Each row was made from one small tree. Brackets hold a mark, then the marks that hang from it, in alphabetical order. Every link used is in the known rows. Write each row's tree.
Known rows:
(J (X B)): [-3.038 -0.770 -0.625  5.053  1.360 -0.693 -4.671 -0.642 -2.618  0.287
 -1.492  3.322 -2.232 -0.546 -0.835  0.495 -2.705 -4.997 -1.173]
(P N): [-0.182 -0.651 -0.184  0.183  1.078 -0.418 -1.711 -2.291 -5.523 -0.332
 -1.581  0.219 -2.647  1.457  0.181  0.392 -0.009  1.286  1.111]
(A (T P) X): [ 0.457  1.331 -0.483 -3.898 -0.773  1.628  1.109 -0.649 -1.951 -0.562
 -1.039  0.531  0.422 -0.931  0.331 -0.139  1.217  2.960 -2.559]
(V (N (A (X W)))): [ 1.239 -0.334  0.227 -0.314  0.170  0.580 -0.084 -0.389  1.145 -1.489
  0.463 -1.335 -2.240 -0.769  1.131 -0.181 -0.759  1.346  0.888]
(W (N (A (T P V) (X B)))): [ 0.241  0.817  0.731 -3.182 -0.991  0.342  2.571  0.730  1.388 -1.566
 -0.129 -0.199 -0.567  1.091 -0.924 -0.030  1.380 -0.053 -1.679]
(P (N (A T))): [ 2.553  0.740  0.019 -2.172 -0.154  0.115  0.598 -0.357 -4.106 -0.768
 -0.132 -1.517 -3.085  2.990  1.629  1.575  0.600  5.007  0.280]
(P (N (A T X))): [ 1.730  1.458  0.259 -3.509 -0.865  0.542  1.962 -1.480 -1.271 -1.669
  0.301 -2.117 -1.260  1.508  1.993  1.002  1.928  4.740 -1.661]
(X B P (W (N (A T)))): [-0.377 -0.587  1.084  5.411  0.362  0.155 -1.200  6.410  3.493  2.348
  1.946  0.423  0.597  1.693  0.908  1.470 -2.441 -3.124  4.287]
(A T (X B (P N))): [-1.946 -0.008  0.388  3.193 -0.314 -0.201 -0.623  1.698  1.374 -0.088
  0.091 -1.258  2.254  0.712  1.207  0.217  1.121 -0.104 -0.866]
(A X): [-0.904  1.109 -0.325 -0.245  0.155  0.103 -0.772 -2.582 -2.456 -1.008
 -0.932  2.476 -1.311 -2.232  0.600 -0.020 -0.352 -0.451 -1.103]
(P (N (A (T W)))): [ 3.080 -0.159 -0.331 -4.842 -0.643 -0.228  1.326 -1.453 -4.055  0.226
 -0.380 -1.766 -2.094  3.167  1.473  0.556  1.634  5.524 -0.469]
(J (X P W)): [-2.492 -0.985 -0.803  6.832  2.277 -0.343 -4.259  1.526 -0.939  2.837
 -0.335  3.331  1.361 -2.772 -0.786  0.022 -4.074 -4.347  3.523]
(T (A N (X W)) V): [ 0.852  1.976 -0.471 -0.315  0.244 -0.637  1.511 -3.923  0.511 -1.166
  0.162 -0.032  2.624 -3.722 -3.006 -1.188  1.113 -0.663 -0.604]
(N (A (X B W))): [-0.858 -0.831 -0.595  4.352  0.420  0.025 -1.438 -1.597  3.067 -0.018
  1.230 -0.495 -0.594 -0.791  0.842 -0.074 -1.841 -2.302  0.274]
(A N X): [-0.775  2.098  0.254  1.122  0.120  0.024 -1.429 -0.999 -2.424 -1.767
 -0.189  1.868 -0.357 -2.218 -0.233 -0.016  1.093 -1.648 -2.772]
(A N T (X B P W)): [-1.554  1.290  0.429  7.136  0.227  0.759 -1.819  5.039  4.341  0.839
  1.855 -0.213  4.624 -1.753  0.198 -0.073  0.227 -3.600 -0.682]
(N (A (T V) (X B P W))): [ 0.362  0.620 -0.530  4.599  0.120 -0.422  0.841  1.706  4.340  0.482
  1.618  0.367  2.800 -1.659  0.309 -0.408 -1.345 -0.816  1.338]
(N (A (T P V W))): [ 4.026  0.206 -1.474 -6.694 -0.509 -0.413  2.546 -2.261 -4.579  0.240
 -1.209  0.637 -1.352  0.702 -0.922 -0.883  0.834  5.739 -0.620]
(N (A (T P V) (X W))): [ 2.728  1.087 -1.081 -3.206 -0.141  1.211  3.049 -1.532  0.640 -0.388
  0.227 -0.981  1.257 -1.254 -0.538 -0.831  0.397  3.530 -0.062]
(V (N (A (T P W) (X B)))): [ 1.569 -1.262 -0.096 -5.430 -1.810  0.620  1.384  0.535  1.199 -1.495
 -0.318 -3.085 -1.304  1.838  0.699 -0.966  2.289  3.972 -3.789]
(W (N (A T (X P)))): [ 0.112  2.086  1.559 -0.897 -0.977  0.097  1.630  3.645  1.330  0.108
  1.325  1.849  0.187 -0.507  1.874  1.567 -0.166  0.381  1.095]

Which tree is each row?
[-0.215 -0.838  0.242  0.879  0.909  0.659 -0.365  2.720  1.667  0.939
 -0.232  0.350  0.158  1.354 -2.378  0.305 -1.357 -3.458  0.819] => (J (X B (W (N (A (T P V))))))
[-0.560  0.997  0.367  0.060 -0.190  0.197  0.567  1.106 -0.896 -0.024
 -0.178 -0.451  2.149 -0.104  1.446  0.363  1.424  2.073  0.144] => (A T (X (P N)))
[ 1.299 -0.780  0.325  0.125  0.368  0.633  1.007  2.822  1.376  0.752
  0.196 -0.796 -0.328  2.336 -1.654  0.128 -0.608 -1.125  2.182] => (X B (W (N (A (T P V)))))
[-2.845 -0.461  1.241  3.948 -0.119 -1.214 -1.225  2.078  2.854  0.072
  1.265  1.666 -0.575 -0.114  0.892  0.746 -1.484 -4.369  1.538] => (W (N (A (X B P))))
[ 1.192  0.010  0.056 -6.148 -0.350 -1.981  2.272 -3.943 -3.760  0.334
 -1.928  2.593 -0.912 -0.624 -2.815 -0.773  0.682 -0.036  1.128] => (T A V (W N))
[-2.281 -0.459  0.680  3.028  1.775  0.705 -3.118  1.645 -0.939  1.752
 -0.944  3.112 -0.675 -0.826 -1.357  0.781 -2.569 -6.160  2.254] => (J (X (W N)))
[-0.793 -1.733 -0.362  1.742  0.153 -1.418 -2.026  1.589 -0.302  1.770
  0.123 -0.789  0.495  2.417  0.718  0.371 -0.343 -0.092 -0.283] => (J (X B (P (N (A (T W))))))
[ 2.447  1.594 -0.548 -5.274 -1.582  0.332  2.283 -1.829 -1.082 -0.300
  0.251  0.720 -0.585 -0.366  1.890  0.220  1.291  3.907 -2.769] => (N (A (T W) X))
[ 0.276 -0.449  0.711  3.789 -0.435  0.512 -0.367  4.840  5.289 -0.214
  1.794 -1.955  0.970 -0.127  1.725  0.164 -0.842  0.220  1.051] => (V (N (A T (X B P W))))
[-0.272  0.373 -0.290 -2.037 -1.178  0.739 -0.131  0.675  0.316 -0.422
 -0.300 -1.115  2.403  0.134 -0.791 -1.143  3.429  0.189 -5.561] => (A N (T P W) (X B))
[ 0.840 -1.330 -1.321 -9.004 -0.636 -1.381  3.675 -8.588 -2.829 -0.673
 -2.337 -2.669  1.706 -0.521 -3.064 -2.651  3.659  4.400 -1.695] => (T (A X) (P N) V W)
[ 0.558 -1.913 -0.860 -6.185 -0.454 -0.335  1.399 -5.288 -2.182 -0.275
 -0.791 -3.038 -0.885  1.537  0.175 -1.321  2.344  4.205 -1.297] => (T (P (N (A X))) W)
[-1.177 -3.049 -0.343  7.522  1.641 -1.282 -3.156  0.826  1.445  1.807
  1.256 -2.203 -0.177  2.106  0.516  0.170 -2.454 -1.294  4.752] => (X B (P (N A)) W)
[ 1.156  0.009 -0.461 -7.151 -0.639 -0.742  2.822 -5.028 -2.216 -2.823
 -2.211 -1.073 -0.983 -2.112 -2.779 -1.874  1.665  4.027 -1.209] => (T (A X) P (V N))
[-3.048 -0.865  0.954  3.929  0.600  0.794 -1.607  1.246  3.537  0.523
  0.196  0.734  0.848 -0.357 -0.351  0.051 -0.915 -6.437  0.705] => (A (X B (W N)))
[-2.225 -0.877 -0.572  4.969  0.769  0.593 -2.201 -1.173  2.298  0.287
  0.083  0.460  0.948 -1.591 -0.003 -0.514 -1.345 -3.918 -0.317] => (A (X B W))
[-1.324  0.959  1.526  2.160 -1.028 -0.192  0.427  4.353  3.640  0.080
  1.601  1.110  0.445  0.506  1.649  1.361 -0.420 -2.123  0.298] => (W (N (A T (X B P))))
[ 0.524 -0.460  0.736  1.475  0.931  0.196 -0.958  1.289 -0.588  1.195
  0.626  1.266 -2.582  0.953  0.136  1.170 -2.350 -1.960  3.991] => (X (W (N A)))
